Each row was made from one small tree. The marks that hang from a mark follow it in brackets, in the order of their numbers. Every link used is in the known rows. Write each row's tree.
Known rows:
Q_645{Q_126{Q_74 Q_995}}: [ 18  -1  26  29  -3   8   3   2 -18 -13 -18  -5 -13   4 -14  -7  -6   5
 -15  14  12   5  13   3  18]
Q_74{Q_126{Q_645 Q_995}}: [ 22  18   5  23 -11  11   8  -9   8   4 -25 -14  -1   8 -36 -19   6  13
 -31  -2 -21  -7  18   5  18]
Q_655{Q_189{Q_995}}: [ 25 -19  12  -2   4   1   0   2  -6 -14 -27   0 -12   3   5  31   3  11
  -7  -3  -8   3  11  16  11]
Q_766{Q_74}: [ 14  -8  12  21   4 -13   3 -14   3   2 -22  -7   1  11  -7  16  -1 -14
 -10  -4  11 -10   4   0  -7]
Q_170{Q_392 Q_995}: [  3  -5  11  11  15  -6   2 -25   2  -8  -6 -10   3  -1 -13  12 -16 -16
   0   4   6   3   2 -22  -3]
Q_655{Q_189}: [ 17 -15  13  -2   6  -4 -11  -6   7 -21 -15  -2 -25   0   4  16  -6   2
  -7  -9  -2   7  -6   2   7]
Q_74{Q_189}: [  2  -7  15  15 -11  -5   3 -21  12   3 -12 -17 -20  -2  -7   7 -16  -6
 -11 -16  -1  -3   3  -1   5]
Q_126{Q_645}: [  9  10   9   6 -14   4   7  -2  13   4 -14 -11  -8   4 -21   3  13   4
 -17  -2 -11   3   7  -1   2]
Q_126{Q_74{Q_189{Q_655}} Q_645 Q_995}: [  1   7   7  35 -29   3   8 -16  10  15 -36 -13 -27  -2 -10   0  15  22
 -28   3  -1  -6  13  21  22]
Q_645{Q_126{Q_74{Q_189{Q_655} Q_766}}}: [ -4  -9  30  36 -11   5 -10 -28  -4  17 -47  -5 -34 -11 -10  14  -2   6
 -19   8  43   3  10   4  14]
Q_189{Q_74{Q_766} Q_655 Q_995{Q_126}}: [  0  -9  -7   5 -23   1   4 -25  -5   1 -70   1 -15  -2  10  18  27   6
 -41  -1  29 -31  13  11  17]
Q_74{Q_189{Q_655} Q_766}: [ -2 -10   7  22 -10  -8  -7 -41  13  14 -50 -14 -32  -8  -7  15   0   4
 -19  -6  17 -14   2   2  12]
Q_74{Q_126 Q_766{Q_392}}: [  8  20  12  10   3   9  -4 -35  11   5 -41  -1  -5   7 -29   8  -5  -6
  -5  -8  17 -16   0 -27   3]
Q_74{Q_126 Q_189}: [  5  -4  19  22  -8   0   9 -28  16  12 -18 -12  -9  -2 -20  -4 -23  -6
 -24 -21   3  -1  11  -3  11]
Q_995{Q_126}: [  4  -4  13  -1 -18  -2   7  -5  -4 -19 -24  -5  -4   2   0   8  -1 -12
 -24 -11  10  -7   9 -11   9]
Q_189{Q_655 Q_995}: [ 17 -20  -5  16 -14 -10  25 -13   1   4 -46  -2   2  -2  -2  22  17  17
 -16  13   4 -10  13  13   5]
Q_995{Q_126{Q_74{Q_189 Q_766}}}: [-10   0  33   6 -13  13  -8 -22  -8  -2 -45  -3 -28  -5   6  17 -10 -16
 -30 -17  32  -4  15 -11  25]
Q_189{Q_74{Q_766}}: [  3   2   2   2   2  -1 -10 -25  14  -1 -31  -7 -29   0  -5  -5   1  -9
 -21 -10  14 -20  -5  -9  11]
Q_995{Q_126{Q_74{Q_189 Q_766} Q_645}}: [-12  17  32   5 -24  22  -8 -17  -4  10 -43  -6 -29  -3  -5  17  10  -9
 -35 -15  20   3  20  -3  23]
Q_74{Q_126{Q_645 Q_995} Q_766{Q_392}}: [ 14  41   4  21  -7  20  -9 -27   7  10 -44 -11  -6  14 -44  -4  14  12
 -15  -3 -11 -22  10 -10  16]
Q_170{Q_995{Q_126{Q_74{Q_766} Q_645}}}: [ -4  12  38   5  -3  16   1 -16 -18   2 -39   7 -20   5 -13  21  11 -23
 -25   1  23  -2  20 -21  19]
Q_766{Q_392}: [  6  12   6   7 -11  -5   5 -18  11  -8 -13  -3  -7   9 -14  14  -2  -3
   7  -6   2 -12 -10 -18  -9]
Q_126{Q_74}: [  7  -6  20   8  -3   1  15  -3   6  -6 -19   5  -9   0   0   5  -6  -6
 -13   2  16   5   4 -11   8]
Q_170{Q_392 Q_995{Q_126{Q_74}}}: [-10  -4  28   8   1   3   8 -18 -13 -19 -20   5   4  -2   5  17 -14 -23
 -15   1  30   7  12 -27   9]
Q_645{Q_126{Q_74{Q_189}}}: [  0  -6  40  29 -11   8   1  -9  -7   5  -9  -7 -23  -4 -10   7 -19  -5
 -14  -2  25  13  10   3   7]
Q_189{Q_74 Q_655}: [  1 -13 -10  15 -19 -17  10 -22  25   0 -29  -1 -23  -2   4  -7   8   8
 -25  -2  18 -16 -10   3   0]
Q_126{Q_74{Q_189} Q_645 Q_995}: [  5  15  19  24 -19  13   3  -8   4   9 -19 -16 -24   3 -16  -5   5  11
 -23  -8 -13   0  16  13  23]
Q_645{Q_126}: [ 12  -7  22  18  -8   1   0  -5  -6  -8  -9 -10  -7   1 -19   1  -8  -3
 -11   7  12   7   5  -3  -1]
Q_766{Q_74{Q_189} Q_392}: [ -1   9  16  27  -9 -11  -7 -33  11  15 -18 -12 -11  14 -13  28  -6 -10
   5 -19  11 -19  -4  -1 -14]

Which tree is each row?
[ 15   2   4  10   7  11   7 -23   6  13 -51   1  -6   0 -14  -2   3  -1
 -33  -8  12 -21  17   0  16]
Q_189{Q_74{Q_126 Q_766} Q_995}
[  3 -11   8  35 -18  -6   9 -23   6   5 -36  -7 -27  -6   2   1  -4  15
 -23   3  10 -11   8  13  24]
Q_126{Q_74{Q_189{Q_655}} Q_995}
[  7   6  21   1 -27  20  23  12 -16  -1 -40   5   6   4  -1  25  26   4
 -31   1   7   5  32   9  16]
Q_189{Q_995{Q_126{Q_74 Q_645}}}
[ 10   8  16  21 -20  16  20 -16   9  29 -31 -13   2   2 -30  12   6  11
 -31 -14 -18   0  30  18  12]
Q_74{Q_126{Q_645} Q_189{Q_995}}
[-10  34  23  12 -16  20 -11 -28  13  22 -34  -7 -32   5 -22  22  10   0
  -4 -11  12  -5   2 -11   8]
Q_126{Q_74{Q_189 Q_766{Q_392}} Q_645}
[ 15  -4  15  -9 -21  15  -3   9 -16 -15 -34  -2 -10   5   2  36  26  12
 -29  -9 -10   5  22  20  15]
Q_655{Q_189{Q_995{Q_126{Q_645}}}}
[  6  14  24  -1 -17  28   9   1 -20   4 -59   4  -4   1  -6  27  29   0
 -34   4  15  -2  35   3  23]
Q_189{Q_995{Q_126{Q_74{Q_766} Q_645}}}
[  3  17  33  20  -3  17 -11 -16 -10  -1 -33   4 -19   5 -20  19  -1  -5
   4  10  39  -1  -2 -20   2]
Q_645{Q_126{Q_74{Q_766{Q_392}}}}
[ 22  17   9  37  -2   2   5 -15   4  15 -31 -13   8  16 -35  -7  10   4
 -31  -5 -10 -15  23  13   8]
Q_766{Q_74{Q_126{Q_645 Q_995}}}
[  6  -1   6  31 -30   6  23 -25  15  35 -48 -11  -1  -4 -24  14  17  23
 -35  -4  -4  -4  27  25  11]
Q_74{Q_126{Q_645} Q_189{Q_655 Q_995}}
[ 12  23  24  28   0  18 -15 -14 -19 -10 -37  -2 -21  10 -23   6  -1   5
   0  13  22 -12   5 -13  15]
Q_645{Q_126{Q_74{Q_766{Q_392}} Q_995}}
[ -6  -5  16   4   1  -4  -1 -23 -10 -21 -15  -6   7   1  -5  15 -13 -23
 -15  -3  16   0  10 -25   4]
Q_170{Q_392 Q_995{Q_126}}
[  3 -13  14   8 -17   8  14 -15 -19  -1 -77  10  -4  -6  12  32  23   5
 -32  12  38 -13  24   2  24]
Q_189{Q_655 Q_995{Q_126{Q_74{Q_766}}}}
[-19  -5  32  15  -2   5   0 -30  -8  -8 -15  -3  -8  -5   4  19 -24 -24
 -18 -11  28   6  13 -20  10]
Q_170{Q_392 Q_995{Q_126{Q_74{Q_189}}}}
[  1  17  19   5   1  10  -4 -22   4  -2 -37   8 -18   7  -9  20   2  -6
   5   2  26 -10  -5 -26   4]
Q_126{Q_74{Q_766{Q_392}}}
[  3  15   3  -5 -24  21  -2 -10  -8   6 -51  -6 -15   5  -5  14  33   0
 -42  -9   5 -20  22  10  18]
Q_189{Q_74{Q_766} Q_995{Q_126{Q_645}}}
[ 10  23  11  16   3  12  -8 -22  -5  -8 -44   0 -19  10 -14   9   3   2
   1   5  12 -21   1 -18  19]
Q_126{Q_74{Q_766{Q_392}} Q_995}
[ 14  17  16  44  -9   4  -2 -25   7  25 -27 -22  -3  14 -34  -3   1   4
 -33 -17 -13 -14  25  22  11]
Q_766{Q_74{Q_126{Q_645 Q_995} Q_189}}
[ -8  12  17   4 -11   6   0 -18  -6 -10 -14 -11   5   3 -15  15   4 -14
 -20  -3   4   5  15 -17   2]
Q_170{Q_392 Q_995{Q_126{Q_645}}}
[ 11 -16   7  -9 -14   3  -7  -1  -9 -23 -31   5 -21   2  21  23  10   4
 -33 -19   7 -12   7  17  17]
Q_655{Q_189{Q_74 Q_995{Q_126}}}
[  2  18  21  17  -9  17  -6 -32  17  29 -37 -17 -21  -2 -35   0  -2   0
 -32 -18  -2  -2  18   0  17]
Q_74{Q_126{Q_645} Q_189 Q_766}
[  8  -1  18  24  -8   3   4 -14   0  -2 -19 -12 -25   1  -3  -3 -14   2
 -17  -8   0  -6  11   4  25]
Q_126{Q_74{Q_189} Q_995}
[  0  -8  11  29  -7  -2  -2 -48  20  24 -55  -9 -22 -10 -16   3  -7   3
 -29  -8  23 -14  10  -2  16]
Q_74{Q_126 Q_189{Q_655} Q_766}
[ -4  10  25  15 -22  12   9  -9  14  16 -15  -8 -23  -1 -11   8   2   1
 -21 -10   1  10   9   4  11]
Q_126{Q_74{Q_189} Q_645}
[ -3  14  -6  20 -11  -1  -3 -48  29  13 -53   6 -22   2 -16  -3   9   7
 -20  -7  34 -32 -13 -15   2]
Q_189{Q_74{Q_126 Q_766{Q_392}} Q_655}
[  5 -20  26  40 -21   3  16 -14 -12  18 -40  -2 -13  -6  -3  24   3  18
 -19  13  30   4  21  25   9]
Q_645{Q_126{Q_74{Q_189{Q_655 Q_995}}}}
[  4 -12  20  22 -16  -2   5 -17 -18   8 -38 -11   6   8   3  38   3 -12
 -28 -18  12 -16  29  22   4]
Q_766{Q_74{Q_189{Q_995{Q_126}}}}
[ -3  12  25  -1 -27  15  12   5  -4  -6 -27   4  -7   2  -2   9  15  -6
 -31  -4  15   8  18  -6  13]
Q_995{Q_126{Q_74 Q_645}}
[  1  -3  13  24 -30   8  23 -12   8  28 -45  -3 -14  -4  -5  25  25  24
 -25   5   6   3  22  27  12]
Q_126{Q_74{Q_189{Q_655 Q_995}} Q_645}
[-16  18  30   7 -19  15 -12 -30  -5  -1 -43   0 -27   2   1  26  -5 -13
 -12 -19  34 -14   5 -20  15]
Q_995{Q_126{Q_74{Q_189 Q_766{Q_392}}}}
[ 14   7  13  28   4   9 -11 -39   4  10 -43 -21 -21   0 -27 -10 -19   0
 -28 -16  -5 -18  18  -2  31]
Q_74{Q_126{Q_995} Q_189 Q_766}
[ 14  17  11  17 -12  13  10   4  -1  -2 -22  -7 -12   7 -17  -7  13  11
 -23   7  -9   1  15   4  20]
Q_126{Q_74 Q_645 Q_995}
[  8   8   0  39 -28   1   8 -30  19  22 -38 -20 -16   0 -31 -13   7  24
 -38  -8 -11 -11  17  21  20]
Q_74{Q_126{Q_645 Q_995} Q_189{Q_655}}
[  9 -10   9 -13  -3  12 -22 -12 -14 -20 -52   5 -30   0  17  27  14   2
 -34 -18  12 -19   9  10  24]
Q_655{Q_189{Q_74{Q_766} Q_995{Q_126}}}
[  8 -19   2  10 -28  -5  23 -10 -11  -7 -54   1   7  -2   6  27  21   9
 -30   5  16 -14  19  11  11]
Q_189{Q_655 Q_995{Q_126}}
